Every row comes from one small tree of marks. The marks that hang from a mark follow it in brackets, in the order of their numbers. Every link used is in the known rows. Which tree was each row made from?
Known rows:
J274[J785[J795 J923]]: [ 0.18 -0.72  0.76 -0.94 -0.76  1.90 -1.24 -0.41  1.81  1.16 -0.51 -0.91
 -1.79  0.69  1.31  0.42  1.83  1.62 -0.82 -0.76  0.07 -0.20  1.00  0.16
  0.15 -0.99 -3.61  0.40]
J102[J795[J164 J785[J923]]]: [-1.16 -0.09 -0.31 -1.24  0.34  0.46 -1.58 -0.06  1.73  1.87  1.36 -1.06
 -1.15  1.14  0.05 -1.94 -0.12  0.88 -0.57 -1.63 -2.11  0.32  1.22 -1.03
  0.41  0.07 -1.55 -0.29]
J795[J154 J379 J785[J923]]: [ 0.60 -1.03  0.74 -0.39 -0.47  1.11 -0.34 -1.16  1.42  0.65  0.97  1.59
 -1.90  1.60 -1.99  1.99 -0.06 -0.46  0.03 -0.21 -1.12  0.67  0.62 -0.05
  1.48 -4.03  1.80 -0.01]
J379[J795[J102 J154 J164]]: [ 0.12 -0.41  0.39  2.22 -0.45  1.55 -1.98 -0.36  1.06  3.57  1.09 -0.26
  0.03  1.92 -2.27 -3.54 -1.82  0.72  0.05  0.28 -1.18  0.89 -0.10 -1.39
  0.14  0.48 -2.55 -0.01]
J164[J795[J154]]: [-0.12 -1.11  0.09  2.92  0.17  1.07  0.05  0.59 -0.12  0.23  0.33  1.83
  0.07  1.10 -0.67 -1.92 -1.20  0.03  1.44  0.42 -2.24 -0.12  0.71  0.09
 -0.53 -2.30 -1.77  0.06]
J785[J274 J521 J795[J102 J154] J923]: [-0.21 -2.48  1.50  4.97 -0.78  4.28 -4.30 -1.66  2.40  3.85  0.23  0.86
 -2.04  2.76  0.67  0.71 -0.13  2.49 -1.80  0.71  0.72  0.81 -0.40 -0.39
  1.59 -4.39 -4.68  0.75]
J785[J923]: [ 0.83  0.46  0.46 -0.06 -0.58  0.28 -0.43 -0.02  0.97  0.65 -0.59 -0.17
 -0.86 -0.10  0.40 -0.01  0.62  0.89 -1.16 -0.65 -0.86 -0.08  0.70  0.30
  0.42 -0.98 -1.16 -0.12]
J154[J795[J102 J164]]: [ 0.41  0.49  0.51 -2.94 -0.48  0.57 -2.76 -1.06  0.55  2.66  1.33 -0.89
  0.15  0.37 -0.49 -2.55 -1.41  2.38  0.52 -0.13 -0.75 -0.10 -0.28 -0.64
 -0.79  1.33 -4.67  0.68]
J379[J795]: [-0.06  0.17 -0.12  1.69  0.06  1.49  0.29  0.55  0.09  1.12  0.19 -0.49
 -0.39 -0.01 -0.55 -0.81 -0.48  0.18  0.29 -1.15 -0.71  0.74 -0.17 -0.34
 -0.02  1.17 -0.46 -0.08]
J795[J102 J164 J379 J785]: [-1.36 -0.55  0.48 -3.76  1.00 -1.47 -0.74 -0.85  0.90  1.79  2.08  0.25
 -0.81  1.21 -3.05  0.69 -0.57 -0.52  0.28  0.53  0.52  0.99 -1.03 -0.81
  1.56 -0.17 -3.64  0.62]
J785[J274 J521 J795 J923]: [ 0.15 -1.48  0.37  3.54 -0.33  4.72 -2.66 -1.05  2.02  2.06 -0.22 -0.20
 -2.42  0.84  2.24  1.63  1.00  2.88 -1.93 -0.64  1.07  1.07 -0.58 -0.15
  1.26 -2.67 -2.76  0.82]
J164[J795]: [-0.43 -0.11 -0.15  1.11  0.75 -0.21  0.99  1.04 -0.53 -0.29  0.10  0.65
  0.05  0.03 -0.30 -1.38 -0.50  0.24  1.01 -0.24 -1.65  0.14  0.08  0.61
 -0.47 -0.87 -3.23  0.24]
J154[J795[J102 J379 J785[J274 J521]]]: [-0.53 -1.50  0.53 -1.49  0.60  1.74 -1.75 -1.55  0.08  1.81  1.86  1.02
 -1.41  0.65 -1.42  2.58 -0.86  2.20  1.32 -0.46  1.26  0.86 -1.29 -0.09
  0.88 -2.48 -4.16  1.27]
J521[J785[J274 J795[J379]]]: [ 1.47 -2.22  0.45 -0.27  0.07  2.50 -2.51 -1.01 -0.14  0.48  1.01  1.62
 -2.63  1.00  0.48  2.75  1.49  1.14 -0.12 -0.24  0.52  1.51 -1.02  0.76
  0.83  0.66 -2.45  0.54]
J785[J274 J795[J102 J154]]: [-1.34 -2.26  0.99  3.23 -0.13  2.75 -3.86 -1.49  1.45  2.75  1.19  0.92
 -1.14  2.30 -0.40 -0.65 -1.15  0.86 -0.11  1.27 -0.06 -0.10 -0.55  0.18
  1.16 -2.02 -4.95  0.13]
J379[J795[J102 J164]]: [-0.63  0.29  0.07  0.33  0.18  0.58 -1.20  0.34  0.82  3.23  0.88 -1.03
 -0.07  0.88 -1.70 -2.72 -1.09  0.70 -0.22 -0.33 -0.73  1.09 -0.67 -0.98
  0.38  2.11 -4.22  0.14]
J154[J795[J102 J164 J379 J785[J923]]]: [ 0.58  0.34  0.86 -4.88 -0.36  0.27 -2.31 -1.46  1.28  2.78  2.04 -0.29
 -1.65  0.59 -1.97 -0.01 -0.70  2.03  0.10 -1.02 -1.29  0.38 -0.28 -0.27
  0.66 -0.90 -4.77  0.78]
J785[J274 J521 J923]: [ 0.53 -0.58  0.26  3.42  0.09  2.81 -1.38 -0.45  1.13  1.04 -0.62 -0.04
 -1.53  0.45  1.39  1.80  1.02  3.40 -1.50 -0.46  0.92  0.79 -0.08  0.42
  0.82 -3.04 -1.36  0.58]
J102[J795[J154 J379]]: [ 2.33 -2.66  0.00  0.09 -0.75  0.31 -1.82 -0.50  0.83  1.43  1.65  3.23
 -0.51  0.67 -1.49  0.16 -0.13 -0.20  0.54 -0.13 -1.16 -0.58  0.92 -1.78
 -0.11 -0.79 -0.41  0.15]
J102[J795]: [-0.26 -0.95 -0.40  0.66 -0.05 -0.33 -1.08  0.34  0.07  1.10  0.97  1.07
  0.24  0.17  0.21 -0.69 -0.12  0.08  0.10 -0.83 -0.95 -0.60  0.88 -0.91
 -0.51  0.81 -0.93 -0.11]
J379[J795[J154 J164 J785]]: [-0.82 -0.10 -0.33  1.91  0.32  3.14 -0.76 -0.14  1.05  1.94  1.53 -1.06
 -1.13  2.23 -1.34 -1.99 -1.73  0.21  0.81 -0.82 -1.55  1.39  0.25 -1.44
  0.75 -0.42  1.75 -0.36]
J521[J785[J274 J795[J102 J379] J923]]: [ 1.02 -1.74  1.36 -0.06 -0.33  1.38 -3.09 -1.22  0.65  2.49  0.67  1.32
 -2.99  1.39 -0.45  2.56  1.61  1.70 -1.36 -0.27 -0.18  1.41 -0.80  1.40
  1.50 -0.43 -6.19  0.57]
J274[J785[J795[J102]]]: [-1.82 -1.30  1.00 -1.08 -0.15  0.29 -1.58 -0.47  0.87  1.78  0.04 -0.50
 -0.63  1.21 -0.17  0.39  0.83  0.78  0.09  0.51  0.74 -0.29 -0.02 -0.32
  0.28 -0.29 -5.77  0.66]
J274[J785[J795[J154 J379]]]: [ 1.85 -2.62  0.72 -1.18 -0.90  2.45 -1.74 -1.02  1.40  0.90  0.78  1.63
 -1.43  1.34 -0.28  0.95  1.27  0.63  0.65  0.45  0.57 -0.17  0.44 -0.99
  0.16 -1.80 -2.02  0.69]

Write each row's tree:
[-4.16 -0.80  0.41  2.36  1.62 -0.13  1.42  0.57 -0.47  1.18  0.49  0.45
 -0.41  1.75 -1.34  0.76 -1.26 -0.53  1.22  0.06 -0.32  1.32 -0.80  0.26
  0.70 -3.08 -3.57  0.70] => J164[J795[J102 J785[J521]]]
[ 0.94 -2.38  1.49 -1.31 -0.89  1.90 -1.78 -0.94  2.08  2.83  0.03  0.78
 -1.92  1.11 -0.24  2.91  2.04  1.88 -1.29  0.14  1.66  1.04 -0.36 -0.96
  1.06 -2.39 -5.97  1.50] => J274[J785[J521 J795[J102 J379] J923]]
[ 1.56 -0.81  0.57 -3.47  0.04 -1.25 -1.67 -0.70  0.93  2.39  1.62  1.00
 -0.23  0.21 -2.71 -0.02  0.03  0.33 -0.46  1.03  0.53  0.38 -1.14 -1.20
  0.53  1.12 -5.22  0.91] => J795[J102 J164 J379]
[-1.43 -0.25  0.01  4.16  0.97  3.72 -0.24  0.10  0.89  1.63  0.20 -1.57
 -2.31  1.16 -0.01  1.63 -0.19  2.17 -0.31 -1.90  0.13  1.92 -0.23  0.05
  1.50 -2.51 -0.33  0.07] => J379[J795[J785[J274 J521 J923]]]
[ 0.28 -0.83  1.15 -2.00 -0.22  0.31 -2.01 -1.54  2.19  2.94  2.03  0.82
 -1.47  2.37 -3.19 -0.65 -0.70 -0.03 -0.47  0.78 -1.00  0.76  0.09 -0.57
  1.89 -2.93 -3.59  0.35] => J795[J102 J154 J164 J379 J785[J923]]
[ 1.16 -0.83 -0.09 -0.72  0.99  2.66 -1.49 -0.93  1.98  1.11  1.41 -0.10
 -2.48  0.75 -0.43  2.66  0.94  2.66 -0.88 -0.50  1.05  1.63 -0.72 -0.47
  2.02 -2.87 -1.65  0.90] => J795[J164 J379 J785[J274 J521 J923]]
[-1.43 -0.99  0.74  2.94  0.29 -0.45 -0.29  0.37 -0.29  1.82  0.54  1.76
  0.34  1.82 -1.91 -2.19 -1.73 -0.40  1.16  1.04 -2.03 -0.19  0.35  0.44
 -0.11 -2.57 -5.22  0.09] => J164[J795[J102 J154]]
[-2.12 -0.39  0.37  2.17  0.43  1.69 -1.14 -0.44  1.04  3.48  1.74 -0.93
 -0.56  2.98 -2.54 -2.46 -2.30 -0.15  0.79 -0.13 -1.31  1.27 -0.19 -1.20
  0.94 -0.53 -1.25 -0.12] => J379[J795[J102 J154 J164 J785]]
[ 1.88 -2.88  0.86  0.45 -1.13  3.41 -3.42 -2.02  2.23  3.93  1.74  2.07
 -1.30  2.28 -1.20  0.64 -0.46  0.76 -1.02  1.67  1.17  1.44 -1.45 -3.06
  1.19 -1.99 -3.61  1.35] => J785[J521 J795[J102 J154 J164 J379]]
[-1.96 -0.82 -0.10  4.29  0.81  3.27 -0.78 -0.09  0.43  1.20  1.14 -0.56
 -1.40  1.97 -0.95 -0.21 -1.64  0.69  1.48 -0.88 -0.84  0.92  0.24  0.35
  1.22 -1.99  1.11 -0.49] => J379[J795[J154 J785[J274]]]
[-0.34  0.00  0.06  3.28  0.37  4.10 -1.99 -0.25  1.85  2.41  1.29 -1.51
 -1.98  2.24 -0.94 -2.30 -1.25  2.24 -0.04 -1.20 -1.54  1.33  0.80  0.00
  1.05 -1.79 -0.69 -0.53] => J379[J795[J154 J164 J785[J274 J923]]]
[ 1.53 -1.39 -0.28  0.47 -0.41  1.22 -2.90 -0.52  1.49  2.07  1.48  1.11
  0.18  1.58 -0.24 -3.38 -0.88  0.76  0.05 -0.07 -1.79 -0.33  1.25 -1.98
 -0.49  0.51 -0.52 -0.09] => J102[J795[J154 J164]]
[-2.30  0.25  0.06  0.78  1.10  0.92 -0.65 -0.29  0.93  0.09  0.25 -1.39
 -1.83  0.91  0.14  1.45  0.08  1.45 -0.21 -0.87 -0.51  0.39  0.36  1.45
  1.45 -2.65 -1.08 -0.31] => J795[J785[J274 J923]]
[ 0.41 -0.24  0.48 -5.05  0.17  0.17 -1.88 -1.44  0.67  2.13  2.54  0.00
 -0.75  0.64 -2.24 -0.06 -1.23  1.12  1.02 -0.45 -0.44  0.49 -0.87 -0.64
  0.29 -0.04 -4.23  1.01] => J154[J795[J102 J164 J379 J785]]
[ 1.19 -2.11  1.10  1.92 -1.31  4.47 -1.99 -0.95  2.29  1.97 -0.69 -0.11
 -1.79  2.21  1.41  0.93  1.62  2.42 -1.00 -0.02  0.56  0.53  0.93 -1.04
  0.30 -3.58 -1.41  0.87] => J274[J785[J521 J795[J154] J923]]
[ 1.18 -0.56  0.75 -0.01 -0.24  1.76 -0.09  0.08  0.96  0.65 -1.22 -0.65
 -1.09  0.53  1.21  1.14  2.23  2.89 -0.92 -0.40  1.08  0.57  0.84 -0.47
 -0.05 -2.29 -1.62  0.77] => J274[J785[J521 J923]]
[ 1.30 -0.07  0.51  1.23  0.11  1.23 -1.58 -0.20 -0.17  0.41 -0.52 -0.14
 -2.05  1.06  1.11  0.86  1.58  2.51 -0.84 -1.00 -0.46  1.12  0.40  1.79
  0.43 -0.25 -1.62 -0.20] => J521[J785[J274 J923]]
[ 0.86 -2.42  1.32  1.68 -0.32  3.08 -3.28 -1.48  2.31  3.43  0.78  1.51
 -2.55  0.91 -0.21  3.28  0.96  2.16 -1.99  0.30  1.55  1.25 -1.47 -0.27
  2.08 -3.09 -6.59  1.29] => J785[J274 J521 J795[J102 J379] J923]
[ 2.49 -1.06  0.77  1.77 -0.86  4.51 -4.29 -1.19  1.58  2.18  0.69  0.08
 -2.87  2.77  1.75 -0.93  0.87  3.03 -1.38 -0.43 -1.22  1.46  0.40  0.53
  0.73 -0.52 -2.58 -0.10] => J521[J785[J274 J795[J154 J164] J923]]
[ 1.28 -1.33  1.49 -1.08 -1.13  0.62 -2.10 -1.01  0.67  2.50  0.51  1.36
 -2.57  1.59 -0.68  2.13  1.45  0.24 -1.49 -0.35 -0.45  1.54 -0.76  0.47
  1.07  0.05 -5.23  0.53] => J521[J785[J795[J102 J379] J923]]
[-0.36 -1.77  0.62 -0.76  1.00  0.81 -2.54 -1.54  1.49  2.24  2.54  1.22
 -1.19  2.51 -3.17 -0.02 -1.31  1.05  0.91  1.28  0.31  0.75 -0.60 -0.38
  1.78 -2.51 -3.33  0.41] => J795[J102 J154 J164 J379 J785[J274]]
[-1.85 -0.81  0.50  2.97  0.33  3.02 -1.21 -0.74  1.17  3.68  1.49 -0.73
 -0.74  3.22 -1.96 -1.11 -1.98  0.40  0.48  0.08 -0.24  2.28 -0.60 -1.77
  1.02 -1.77 -0.23  0.37] => J379[J795[J102 J154 J164 J785[J521]]]
[ 1.17 -1.16  0.13 -2.27  0.17  1.46 -1.05 -1.19  1.40  0.67  2.12  1.12
 -1.15  1.89 -2.11 -0.09 -0.66 -0.31  0.74  0.63 -0.49  0.80 -0.08 -1.34
  1.09 -2.09  1.41  0.27] => J795[J154 J164 J379 J785]
[-0.72 -0.93  0.66  3.39 -0.38  1.30 -1.03 -0.06  0.40  3.17  0.69  0.45
 -0.05  1.84 -2.08 -1.65 -1.72 -0.26  0.44  0.12 -1.09  0.61 -0.03 -0.70
  0.30 -0.59 -1.56 -0.13] => J379[J795[J102 J154]]
[-1.98 -1.50  0.57  2.47  1.13  2.55 -2.52 -1.29  1.34  2.83  1.52 -0.46
 -0.84  3.48 -1.38 -0.68 -1.70  1.84  0.22  1.37  1.09  1.51 -0.78 -0.98
  1.70 -3.56 -2.30  0.52] => J795[J102 J154 J164 J785[J274 J521]]
[-3.62  0.06  0.45  1.29  0.99  0.02  0.28  0.23  0.04  2.14  0.97 -1.21
 -0.55  1.43 -2.20 -0.16 -1.53 -1.02  0.68 -0.80 -0.70  1.30 -0.50 -0.03
  0.92 -0.18 -1.82 -0.19] => J379[J795[J102 J785]]
[ 1.52 -0.28 -0.33  2.39 -0.45  3.05 -1.46 -0.06  1.17  2.20  1.04 -0.38
 -0.32  1.46 -0.71 -2.97 -1.10  0.91  0.16 -0.32 -1.32  0.92  0.30 -1.47
 -0.18  0.63  0.43 -0.14] => J379[J795[J154 J164]]
[-0.34  0.11  0.85 -3.70  0.29 -0.98 -1.15 -0.86  1.64  2.49  1.64 -0.36
 -1.51  1.19 -2.81  0.66 -0.05  0.22 -0.78  0.08 -0.51  0.86 -0.54 -0.34
  1.87 -1.26 -4.60  0.63] => J795[J102 J164 J379 J785[J923]]
[-0.07 -1.77  1.00 -1.72 -0.59  0.14 -1.83 -1.21  1.03  2.32  1.23  1.80
 -0.94  0.59 -1.60  1.63  0.09 -0.90 -0.41  0.66  0.32  0.28 -1.26 -0.82
  1.19 -0.12 -5.15  0.81] => J785[J795[J102 J379]]
[-2.07 -0.81 -0.37  4.01  1.49  3.51  0.23  0.21  0.14  0.99  0.72 -1.20
 -1.54  1.03 -0.12  1.38 -0.63  1.32  0.75 -1.32  0.85  2.00 -0.70 -0.40
  0.93 -1.53  0.65  0.17] => J379[J795[J785[J274 J521]]]
[-2.54  0.50  0.36  1.68  1.25  1.53 -1.95 -0.04  1.43  3.32  1.28 -2.33
 -1.56  1.58 -1.55 -1.39 -0.97  2.01 -0.36 -0.99 -0.98  1.41 -0.42  0.23
  1.50 -0.38 -4.99 -0.06] => J379[J795[J102 J164 J785[J274 J923]]]
[-0.55 -1.37  0.60 -1.80  0.28  0.05 -1.62 -1.43  1.27  2.33  2.34  1.25
 -0.75  2.46 -3.43 -0.39 -1.28 -0.62  0.63  1.28 -0.34  0.84 -0.62 -1.12
  1.63 -2.07 -1.77  0.45] => J795[J102 J154 J164 J379 J785]
[-0.87 -0.66  0.78 -3.98  0.11 -0.43 -0.97 -1.53 -0.12  1.42  1.92  0.67
 -0.87  0.57 -2.46  1.48 -1.31  0.31  1.50 -0.57 -0.35  0.14 -0.79 -0.07
  0.39 -0.90 -2.83  0.74] => J154[J795[J102 J379 J785]]
[ 2.43 -2.09  0.51 -2.53 -0.75  3.01 -2.48 -1.00  2.03  1.28  1.12  0.82
 -1.42  1.52 -0.33 -0.28  1.29  1.53  0.32  0.84  0.47 -0.01  0.39 -1.59
  0.16 -0.45 -2.95  0.84] => J274[J785[J795[J154 J164 J379]]]
[ 0.11 -1.16  0.90  2.34 -0.17  3.88 -4.18 -1.39  2.61  3.87  0.48 -0.91
 -2.02  1.78  0.95  0.19  0.39  3.69 -2.47  0.32  1.05  1.20 -1.09 -0.88
  1.73 -1.65 -7.14  1.17] => J785[J274 J521 J795[J102 J164] J923]
